What can hang from each mark
q_373: q_383 q_792
q_857: q_134 q_466
q_383: q_134 q_747
q_747: q_792
q_134: q_383 q_792 q_857
q_792: q_134 q_373 q_466
q_466: q_792

Every row comes from one small tree of marks. The marks that hang from a mark follow it in brackets, in the order of their numbers. Every link used is in the known rows. Which tree was each row made from?
Known rows
q_466(q_792(q_134)): [-0.38 -0.12  4.19 -0.60  0.48 -2.81 -0.22  0.08 -0.23 -0.99  4.22  2.14
  1.72 -1.43 -1.12 -1.43 -0.44  1.98 -0.60  3.12  1.46 -0.54  1.20 -0.85
  0.03  0.90  0.23  0.23 -0.04  1.66]
q_134(q_383 q_792(q_373)): [-1.77 -2.27  1.64 -0.74 -1.02 -2.77 -0.19 -0.68 -0.01  1.85  1.80  1.10
  2.56 -0.45  2.10 -1.53 -0.51 -0.96 -1.24  0.16  0.29 -1.47  1.95 -0.74
  1.08  2.33 -2.20  0.82  2.20  0.36]
q_792(q_134 q_466): [ 0.28  1.05  4.37  1.40  0.17 -2.86 -1.05  0.01  0.95  0.75  3.63  2.84
  3.31 -1.68 -0.97 -0.58 -0.41  1.45  0.94  2.50  0.83 -1.20  0.87 -1.56
  1.35  1.84  0.16  1.05 -0.50  1.15]
q_792(q_373 q_466): [ 0.67  0.09  3.27  0.42 -0.43 -2.79 -1.83  0.42 -0.29  1.57  3.20  1.96
  3.38 -1.87 -0.86 -0.85 -1.16  0.85  0.21  1.80  0.94 -1.76  1.21 -0.79
  0.90  1.79 -0.57  0.96  0.74  0.52]
q_747(q_792(q_373)): [-0.74 -1.67  2.61 -0.72  0.54 -1.71 -0.49  0.29 -0.31  0.91  3.23  0.37
  2.58 -2.03  0.45 -2.56 -2.17  1.04 -0.80  1.85  1.84 -1.77  2.59 -0.18
 -1.16  3.04 -0.57 -0.09  0.70  0.79]
q_466(q_792(q_134 q_373)): [-0.68 -0.57  4.69 -1.15 -0.09 -3.06 -0.74  0.13 -0.24 -0.79  4.89  2.32
  2.56 -1.37 -1.54 -1.42 -0.34  2.31 -0.84  3.83  0.67 -1.55  1.44 -0.23
 -0.04  1.05 -0.60 -0.06  0.23  1.56]
q_747(q_792(q_134(q_383) q_373 q_466)): [-1.80 -0.79  5.97  0.63 -1.30 -2.67 -1.08  0.06  1.83  1.77  4.42  3.59
  4.44 -2.42  0.55 -2.01 -0.63  0.39  0.91  3.62  0.01 -2.26  1.86 -0.11
 -0.14  3.96 -1.79  0.30  0.76  0.52]
q_383(q_747(q_792)): [-0.15 -1.33  2.09 -0.93  1.36 -1.74  0.37  0.92 -0.38  1.88  2.79  0.11
  2.65 -0.88  0.57 -3.21 -1.74  1.51 -0.08  1.56  2.38 -2.11  2.36 -0.51
 -1.19  2.83  1.04  0.20  1.00  0.85]
q_857(q_134(q_792) q_466): [-0.53 -0.43  1.03 -0.55  2.66 -2.98 -0.58 -0.32 -1.46  0.73  1.94  1.14
  2.74 -1.71  0.67 -2.01 -0.84  1.75 -1.61  1.29  0.43 -2.02  0.93 -2.06
  1.92  1.12 -0.46  1.50 -0.31 -1.36]
q_792(q_134 q_373 q_466): [-0.11  0.70  4.86  0.89 -0.33 -3.28 -1.63  0.08  1.10  1.07  4.23  3.09
  4.10 -1.76 -1.39 -0.55 -0.60  1.77  0.86  3.28 -0.02 -2.18  1.15 -0.98
  1.15  1.94 -0.59  0.94 -0.14  1.00]
q_747(q_792): [-0.33 -1.31  2.18 -0.16  1.19 -1.26  0.02  0.39 -0.50  0.71  2.57  0.41
  1.83 -2.08  0.98 -2.54 -2.30  0.70 -0.62  1.25  2.34 -0.77  2.31 -0.72
 -0.89  2.92  0.32  0.06  0.59  0.89]
q_747(q_792(q_134 q_373 q_466)): [-1.03 -0.36  5.63  0.53 -0.08 -2.55 -1.76  0.54  1.69  1.16  5.00  3.02
  4.23 -3.17 -0.89 -2.14 -1.29  2.29  0.80  3.86  0.36 -2.54  2.01 -0.31
 -0.40  3.43 -1.35  0.34 -0.38  0.85]
q_747(q_792(q_134(q_857) q_373(q_383))): [-2.41 -2.17  4.67  0.67 -0.38 -3.65  1.10 -1.03  3.06 -0.92  3.82  2.41
  2.86 -2.25  0.91 -2.80 -3.53  2.41  1.68  1.84  1.48 -2.85  2.25 -0.77
 -1.17  2.96 -2.01  1.22 -0.65  2.01]
q_466(q_792(q_134(q_383(q_747) q_857) q_373)): [-1.82 -1.05  5.94 -1.50 -2.02 -4.62  1.17 -0.93  1.62  1.18  4.13  1.95
  3.26  0.19 -0.19 -2.30 -0.29  1.88 -0.14  2.86  0.97 -3.62  0.99  0.24
 -0.16  1.09 -1.81  1.14  1.58  1.78]
q_373(q_792): [ 0.80 -1.38  1.85  0.55  1.19 -1.94 -0.04  1.01 -0.26  0.56  2.71  0.80
  1.24 -1.77  0.41 -1.30 -2.36 -0.24 -0.66  0.76  1.91 -0.73  2.15 -2.33
 -0.44  1.96  0.12  0.33  0.20  0.68]
q_857(q_466): [ 0.60 -0.10  1.39  0.56  1.88 -2.89 -0.08 -0.17 -1.49  1.44  3.08  0.10
  1.71 -1.14 -0.47 -0.20 -1.08  0.79 -0.93  1.42  1.88 -0.60  0.31 -1.49
  1.97  2.10  0.21  0.20  0.16 -0.24]
q_466(q_792(q_373(q_383))): [-0.31 -2.06  2.49 -0.87 -0.33 -3.03 -0.17  0.22 -0.73 -1.70  3.82  2.79
  1.41 -1.37 -0.22 -1.96 -1.57  1.53  0.09  1.91  1.64 -0.63  1.29 -0.72
 -0.63  1.14 -0.35  0.54  0.73  0.88]
q_383(q_134(q_792(q_466) q_857) q_747): [-1.20  0.97  2.64  0.06 -0.75 -3.67 -0.93 -0.76  1.55  4.11  1.80  0.11
  3.51 -1.41  0.73 -2.60 -0.65  3.54  0.76  0.12  2.02 -3.90  1.07 -0.92
  0.33  1.17 -1.07  3.56 -0.14  0.73]
q_857(q_134 q_466): [ 0.38  0.61  1.80 -0.21  2.72 -2.70  0.22 -0.19 -1.73  0.30  2.24  1.16
  2.80 -1.58  0.13 -1.16 -0.85  1.70 -0.97  2.17  0.95 -1.73  0.55 -2.07
  1.56  1.15  1.37  1.44 -0.36 -0.94]

Which tree is each row?
[-1.17 -1.80  0.77 -0.98  2.15 -3.88  0.23  0.25 -0.45  0.55  2.70  2.67
  3.90 -0.83  0.71 -2.84 -0.83  2.81  0.38  1.74 -0.32 -4.06  1.38 -1.92
  1.00  1.22 -0.36  2.06 -0.16 -1.81]
q_857(q_134(q_792(q_373(q_383(q_747)))) q_466)
[-1.71 -1.89  1.95 -0.77 -1.05 -3.80  1.28 -1.26  1.14  2.92  1.08 -0.23
  2.71  0.61  2.26 -2.60 -1.29 -0.09 -0.46 -1.22  1.60 -2.64  1.29 -1.03
  0.85  1.66 -2.21  2.06  2.31  0.79]
q_134(q_383(q_747) q_792 q_857)
[-1.09 -2.62  0.38 -0.67  0.43 -3.16  0.31  0.32  0.31  0.70  2.48  2.02
  2.90 -0.04  1.05 -2.66 -1.32  1.43  0.60  0.24  0.60 -2.68  2.08 -1.24
  0.23  1.88 -0.77  1.47  1.04  0.16]
q_134(q_792(q_373(q_383(q_747))))
[-0.64 -0.80  0.75  1.51  0.95 -1.81  0.92  0.30  0.46  0.42  2.39  2.00
  0.97 -2.16  1.83 -1.52 -1.91  1.32  1.54  0.97  2.17 -0.98  2.21 -2.82
 -1.43  2.14  1.50  2.05 -1.28  1.01]
q_373(q_383(q_134) q_792)
[-2.16  0.00  1.79 -0.69  0.25 -4.39 -0.08 -0.98  0.66  4.45  2.87 -1.32
  3.30 -0.85  0.30 -1.76 -0.47  3.98 -0.57  1.05  1.53 -4.98  1.01 -0.31
  0.90  1.69 -1.94  2.23 -0.48 -0.36]
q_383(q_134(q_792(q_373) q_857(q_466)) q_747)
[-0.35 -1.71  3.28 -0.99 -0.09 -5.31  0.40 -0.31  0.34  0.35  4.70  1.45
  2.06 -0.69 -1.16 -2.13 -1.97  3.20  0.32  1.87  2.16 -2.99 -0.02 -0.56
  0.12  0.97 -1.76  0.69  0.30 -0.15]
q_134(q_857(q_466(q_792(q_373(q_383(q_747))))))
[-1.44 -0.78  3.77  0.01 -0.86 -2.87  0.81 -0.97  0.64  1.08  2.98  2.22
  3.33 -0.27  0.86 -0.56 -0.06 -0.20  0.02  2.66  0.04 -1.75  1.67 -0.81
  1.07  2.48 -0.36  0.60  1.22  1.50]
q_792(q_134(q_383) q_373)
[-0.53 -0.86  0.85  0.91  1.15 -2.04  1.31  0.93  0.40  1.42  2.57  1.78
  1.84 -1.13  1.47 -2.06 -1.23  2.11  1.86  1.25  2.15 -2.32  2.36 -2.49
 -1.78  1.92  2.11  2.14 -0.77  0.73]
q_373(q_383(q_134 q_747) q_792)
[-1.56 -1.23  4.18 -0.20  0.53 -2.13 -0.32  0.13  1.09  0.47  4.27  1.81
  3.27 -2.21 -0.24 -2.32 -1.56  1.76 -0.05  3.38  0.87 -2.42  2.61 -0.21
 -0.81  3.22 -0.62 -0.10 -0.18  1.49]
q_747(q_792(q_134 q_373))
[-1.67 -2.34  1.36  0.58  0.09 -5.21 -0.05 -1.53  1.28  0.75  2.90  0.97
  2.05 -1.67  0.72 -1.45 -2.88  1.61  0.05 -0.31  1.26 -2.51  0.66 -1.41
  1.67  2.04 -3.68  1.48 -0.35 -0.46]
q_134(q_792(q_373(q_383)) q_857(q_466))
[-0.57 -1.85  3.49  0.84 -0.16 -2.67 -1.39  0.65  1.13  0.28  4.01  3.35
  3.14 -3.09  0.37 -2.55 -2.76  1.43  1.62  1.95  1.28 -1.60  2.00 -0.86
 -1.00  3.30 -1.17  0.65  0.20  0.23]
q_747(q_792(q_373(q_383) q_466))
[-1.51  0.01  3.66  1.06 -0.55 -3.16  0.56 -0.40  2.38  2.44  2.77  1.63
  3.09 -2.48  1.49 -3.44 -2.34  3.94  3.00  1.19  2.71 -3.67  1.40 -0.99
 -1.78  2.67  0.17  3.17 -0.78  0.94]
q_373(q_383(q_134(q_857) q_747(q_792(q_466))))
[ 0.61  0.04  4.81  2.01  0.68 -2.76 -1.37  1.21  1.63  0.75  4.53  3.29
  2.75 -2.71 -0.95 -0.88 -1.48  0.90  0.91  2.74  0.67 -1.36  1.60 -2.60
  0.05  2.26 -0.62  0.56 -1.00  0.66]
q_373(q_792(q_134 q_466))
[-1.48 -1.25  3.29 -1.61  1.48 -2.72  0.64  0.37 -0.74  2.62  3.32  1.76
  4.54 -1.24  1.43 -3.21 -0.54  1.54 -0.56  3.51  0.19 -4.03  1.62 -0.38
 -0.33  3.07  0.07  0.69  1.15 -1.54]
q_857(q_134(q_383(q_747(q_792(q_373)))) q_466)
[-1.04 -1.59  3.99 -0.30 -0.06 -3.40  0.07 -0.02  0.51 -2.16  4.92  4.14
  2.20 -1.52 -0.74 -1.66 -1.09  2.37  0.65  3.35  0.71 -1.30  1.35 -0.85
 -0.36  1.12 -0.37  0.34 -0.14  1.48]
q_466(q_792(q_134 q_373(q_383)))
[-0.77 -0.77  2.85  0.71 -0.25 -4.11  1.25 -1.77  0.09  2.27  2.23 -0.25
  1.78 -0.60  1.31 -0.29 -1.68 -0.28 -0.48  0.11  2.01 -1.09 -0.20 -1.29
  2.16  2.20 -1.69  1.15  1.19  0.31]
q_134(q_383 q_857(q_466))
[-0.48 -0.26  2.18 -1.29  0.69 -2.10  1.83 -0.10 -1.02  1.21  0.94  1.77
  3.58  0.40  2.11 -2.52  0.01  0.38 -0.01  1.53  0.69 -2.50  1.52 -1.71
  0.44  0.96  2.23  2.30  1.98  0.38]
q_857(q_134(q_383(q_747)))
[-1.88 -0.06  2.18  1.49 -1.17 -3.63 -0.51 -1.40  2.04  1.56  1.60  1.88
  2.24 -2.43  1.76 -2.10 -1.92  2.73  1.89 -0.60  1.80 -2.25  0.95 -1.91
  0.29  1.48 -1.65  3.86 -0.88  0.86]
q_373(q_383(q_134(q_792(q_466) q_857)))
[-2.17 -0.86  2.14  0.14  0.07 -2.57  2.02 -0.78  1.64  1.76  2.00  0.42
  2.30 -1.55  2.16 -3.57 -2.49  3.60  2.15  0.81  3.17 -3.43  2.12 -0.83
 -2.08  2.53  0.85  2.90 -0.45  1.77]
q_373(q_383(q_134(q_857) q_747(q_792)))
[-1.99 -0.07  3.17 -0.69  0.54 -3.59  0.43 -0.60  0.76  4.14  3.83 -1.40
  3.38 -1.91  0.25 -2.57 -1.40  4.28  0.10  2.56  2.53 -4.83  1.46  0.52
 -1.01  2.99 -0.74  1.38 -0.60 -0.01]
q_383(q_134(q_857(q_466)) q_747(q_792(q_373)))
[-0.47 -0.07  5.18  1.16  0.57 -2.32 -1.40  0.58  1.42  0.95  4.32  2.88
  3.51 -2.92 -0.57 -2.08 -1.38  1.86  1.06  3.16  1.01 -1.55  1.64 -0.86
 -0.24  3.22 -0.47  0.29 -0.66  0.88]
q_747(q_792(q_134 q_466))
[-1.67 -0.43  4.63  0.00 -0.56 -5.20  1.54 -1.48  1.85  3.12  4.01  0.95
  4.12  0.30 -0.04 -0.65 -0.20  1.49  0.43  2.51  0.60 -4.20  0.22 -0.39
  1.69  2.55 -1.79  1.02  0.79  0.40]
q_792(q_134(q_383(q_747) q_857(q_466)) q_373)
[-1.88 -1.38  4.23  0.23  0.11 -1.89  0.91 -0.55  1.09  1.03  3.12  2.24
  2.73 -1.47  1.87 -2.09 -0.92 -0.12  0.24  2.43  1.03 -1.04  2.12 -0.58
 -0.35  3.70 -0.26  0.03  0.82  1.35]
q_747(q_792(q_134(q_383)))
[-1.51 -1.93  0.84 -0.80  1.02 -2.87  0.06 -0.38 -0.23 -1.40  1.69  3.19
  3.06 -1.55  1.90 -3.07 -1.83  1.55  0.16  0.83 -0.08 -2.60  2.27 -2.10
  0.28  0.89 -0.52  2.59  0.15 -0.07]
q_857(q_134(q_792(q_373(q_383))))
[-0.64 -0.51  6.21  2.07 -1.39 -4.20 -0.01 -0.31  3.24  1.55  3.74  2.88
  2.77 -2.08  0.67 -1.09 -1.94 -0.30  1.25  1.45  0.84 -2.07  1.09 -2.42
  0.18  2.38 -2.57  1.68  0.13  1.13]
q_373(q_792(q_134(q_383 q_857) q_466))
[-1.17 -0.58  2.10 -1.45 -0.21 -2.80  0.53  0.26 -0.58  0.65  3.73  2.04
  2.27 -0.92  0.21 -2.37 -0.08  3.91  0.91  2.95  2.00 -2.79  1.60 -0.38
 -1.59  0.85  1.50  1.75  0.09  1.10]
q_466(q_792(q_373(q_383(q_134 q_747))))
[-0.55  0.10  3.37  2.48 -0.83 -3.44  0.02 -0.15  2.36  1.21  2.79  2.30
  1.74 -3.14  1.12 -1.59 -2.99  2.20  2.44  0.43  2.38 -2.15  1.41 -2.91
 -1.14  1.76 -0.68  3.30 -1.60  1.06]
q_373(q_383(q_134(q_857)) q_792(q_466))
[-0.64 -1.70  2.58 -1.28  0.86 -2.05 -0.13  0.97 -0.15  2.08  3.49  0.36
  3.41 -1.04  0.06 -3.16 -1.62  1.81 -0.35  2.30  1.83 -3.16  2.66  0.13
 -1.41  2.84  0.18  0.07  1.14  0.75]
q_383(q_747(q_792(q_373)))
[-0.67 -1.09  3.84 -1.14 -0.44 -4.79  1.12 -0.64 -0.31  2.22  3.67  0.26
  1.85  0.02 -0.04 -1.56 -0.75  1.22 -0.87  1.38  2.39 -2.08 -0.60 -0.38
  0.87  1.34 -1.59  0.59  1.66 -0.14]
q_134(q_383(q_747) q_857(q_466(q_792)))
[-0.07  0.13  2.70 -0.25  0.95 -2.53 -1.82  0.21 -0.26  0.59  1.68  2.64
  3.61 -2.25  0.77 -2.67 -0.96  1.60 -0.48  0.98  0.02 -2.18  1.49 -2.25
  1.17  0.74 -0.56  2.45  0.15 -0.54]
q_857(q_134(q_792(q_466)))
[-0.99 -0.78  4.55 -1.17 -0.32 -3.06  0.98  0.09 -0.11  0.93  3.94  2.63
  2.68  0.19 -0.08 -1.90  0.91  1.18 -0.19  3.12  0.95 -1.46  0.92 -0.41
  0.02  1.37  0.47  0.30  1.65  1.30]
q_466(q_792(q_134(q_383(q_747))))
[-1.24 -0.52  5.65 -0.92 -1.02 -4.24 -0.17 -0.99  1.17 -0.69  4.55  1.48
  2.40 -1.46 -1.47 -1.77 -1.71  2.82 -0.75  2.81  1.34 -2.63  1.10 -0.27
 -0.17  0.48 -1.96  0.79 -0.01  2.06]
q_466(q_792(q_134(q_857) q_373))
[-0.61  0.44  3.91  1.17  0.81 -4.50  0.67 -1.52  1.15  1.07  3.50  0.44
  2.34 -1.35 -0.87 -0.07 -1.56  2.11  0.06  1.83  1.70 -2.14  0.04 -1.34
  2.07  1.77 -1.14  1.15 -1.01  0.88]
q_792(q_134(q_857(q_466)))
